Each row was made from one path, in order. Every step used is in the known rows, and no mark comes twice. Write each row's path.
Known rows:
dagegal, siveziz, vuloz: [ 38  60 -28 -36 -22  57 -60  46  35  67  -8   6  -7  37  27  16  32  31
  -7  11 -13]
vinod, zore: [  6  -4 -24 -26 -23  24  -8  29  36  47   7  61 -21  13  -4 -18  15  33
  -5  33  -2]
dagegal, zore, siveziz: [  3 -52 -37  30  19  25 -69  32  30  30  29  43 -40  30   7  12  -1   8
  -5  21   5]
siveziz, zore, dagegal, vinod, vuloz: [ 27  73 -50 -45  22  32 -31  74   1  68  -5   9   1   3 -40   0 -17  40
  24  15  24]
belap, zore: [-14  42 -32 -26  11 -14   8  18  28  68   8  39  -7   5  25 -59  23  37
 -34  19  -5]
zore, siveziz: [ 16 -17 -28  21  33  26 -45  40   3  47  13  16 -30  13   6   3  -9  34
 -34  16  13]
vuloz, vinod, zore, belap: [-30 -46 -36  -6   9  31 -10 -23  32  70 -16  14   6 -26  21 -25 -41  37
  -5  11  -3]
belap, zore, siveziz, dagegal: [-37  29 -46  33  31  -6 -21  52  29  63   8  31  -5  -7  10 -42   1  12
  -4  17  -4]
dagegal, zore: [  5  -6 -38 -12 -17  39 -39  21  39  39  18  60 -23  23   9 -23  30   7
   5  16   0]
siveziz, dagegal, vinod: [ -8  53 -57   9   0  40 -14  19  21  73  29  19  11 -39   3 -34   0  35
  40   3  -2]
dagegal, vinod, vuloz: [ 51  54 -61 -27  11  51 -10  45   6  73  -1  19  -8  -3  -2   9  -4  45
 -19  26  35]
siveziz, vuloz, vinod, dagegal: [  3  75 -67  -4  -3  77 -19  33  13  79 -35  19   7 -15  29   4  -7  25
  35  15  -5]
siveziz, dagegal: [-15  69 -43   0  -3  41  -7  53  19  69 -13  31   8 -19   0 -55  21  17
   0   7   4]
vuloz, vinod, dagegal: [ -1  58 -57   9   9  77  -5  26   2  64 -23  31  -2 -29  15  -9 -24  37
  31  13   6]
siveziz, zore, belap: [-39 -14 -31 -20  25  24 -51  22  -8  77 -26  -9   6   5   7 -23 -28  43
 -18 -24   9]
dagegal, vinod, zore, siveziz, vuloz: [ 16 -10 -50  -5  -2  17 -61  33  43  67  19  17 -16  27  21  37   6  19
  10  31 -14]
vuloz, vinod, dagegal, siveziz: [ 17  50 -33  15  -1  88 -40  32  17  45  -1  25 -16  -5  10  19 -29  52
  42  10  -2]
vuloz, vinod, zore, siveziz: [ -1 -57 -32  38  16  25 -30  20  47  40  20  41 -37  -4  13  13 -35  30
  15  26   0]
dagegal, vinod, zore, siveziz: [  5 -56 -36  27  17  11 -47  19  30  41  47  36 -33   7  -3  27 -27  37
  16  31  -1]

Which path is each row?
[ -8 -37 -56  50  22  48 -63  28  25  34  18  46 -34  11  12  27 -28   7
  34  23   1] : vuloz, vinod, dagegal, zore, siveziz
[ -3 -32 -50  36  23  37 -73  42  10  32  19  47 -34  33  -2  30 -10   6
  12  31   4] : vinod, dagegal, zore, siveziz
[ -2  41  -9 -55  -2   7 -16  50  20  45   0  37   1   5 -52 -48   9  25
  19  36 -14] : vinod, zore, dagegal
[ 10  56 -33 -33  16  24 -23  18   3  60  32   3  13 -25 -31 -38  -8  45
  37  11  -7] : zore, dagegal, vinod
[ 12  12 -52  17  10  53 -30  18  49  73 -10   0 -12 -17  49   5 -15  22
  14   3  -6] : zore, siveziz, vuloz, vinod
[  2  47 -66  17  14  69 -36  37  12  73 -24  13  -3 -10  27  24 -23  23
  33  18  -4] : zore, siveziz, vuloz, vinod, dagegal
[-36  -1 -29  -8  22  44 -77  35 -13  66 -23  -8   2  19  -2  11 -45  50
  12 -18   3] : vinod, dagegal, siveziz, zore, belap
[  2   4 -44 -16 -32  41  -6  14  71  65  -7  45 -11  -8  30  -6   2  23
  33  24 -17] : siveziz, vuloz, vinod, zore
[-17  77 -16 -55  25 -23  -3  41  13  60   0  20  13   0 -29 -79  15  28
  -5  25 -16] : belap, zore, dagegal
[-11  11 -62  15 -11  68 -35  17  36  43   4  63 -15  -1  14  -3  -4   6
  55  19  -4] : vuloz, vinod, dagegal, zore
[ 24  62   3 -36   6  45 -52  53  12  37  11  10  -7  16 -36 -21  -1  46
  17  14  -9] : zore, dagegal, siveziz
[ -8  26 -69   2 -20  68 -45  22  44  54  -6  54  -8  10  25   8   8  -4
  56  20 -12] : siveziz, vuloz, vinod, dagegal, zore
[-18 -34 -34 -11  -3  40 -38 -14  48  72 -17   2   7  -6  31   4 -37  35
  11  12 -16] : dagegal, siveziz, vuloz, vinod, zore, belap
[  3  66  -1 -39  12   9 -38  44  26  42  18  17  -4  19 -25 -37   1  45
  15  20 -20] : belap, zore, dagegal, siveziz
[-21  21 -50   6 -20  40 -36  38  49  46  10  64  -8   7   2 -40  32 -10
  29  13  -5] : siveziz, dagegal, zore
[ 15  87 -20 -58  -6  15 -54  53  40  68  -5   2   7  36   3 -14  29  24
   9  21 -30] : belap, zore, dagegal, siveziz, vuloz
[-25  22 -60  34  28   1 -24  18  29  69  46  19   1 -29  10 -22 -17  31
  35  11  -8] : belap, zore, siveziz, dagegal, vinod
[ 30  76 -70 -12   9  50  -7  58  14  78  -7  22   5 -16  -8  -4  -3  32
   2  24  30] : siveziz, dagegal, vinod, vuloz
[ 11  50 -73   8  32  14 -13  57  22  76   8  23  -4  -8  -1   1 -16  28
  -2  32  23] : belap, zore, siveziz, dagegal, vinod, vuloz
[ 30  80 -41 -31 -18  69 -65  56  17  69 -18  10  -3  39  18  33  22  29
  10  21 -13] : vinod, dagegal, siveziz, vuloz
[  5 -50 -25  18  15  12 -43  37  27  38  21  44 -38  22  -3  15 -13  29
 -14  34   2] : vinod, zore, siveziz
[ 44  78 -51 -47  22  38 -14  57  -1  69  -4   8   5  -5 -35  -9 -10  40
   1  31  25] : zore, dagegal, vinod, vuloz
[-23 -45 -39 -16  10  15 -27 -25  17  71  11   9  10 -14   6 -12 -33  45
  -4  18  -3] : dagegal, vinod, zore, belap
[-10  59 -35 -36  25 -11 -11  10  16  67  40  10  16 -23 -21 -53  -4  44
  34  18 -17] : belap, zore, dagegal, vinod
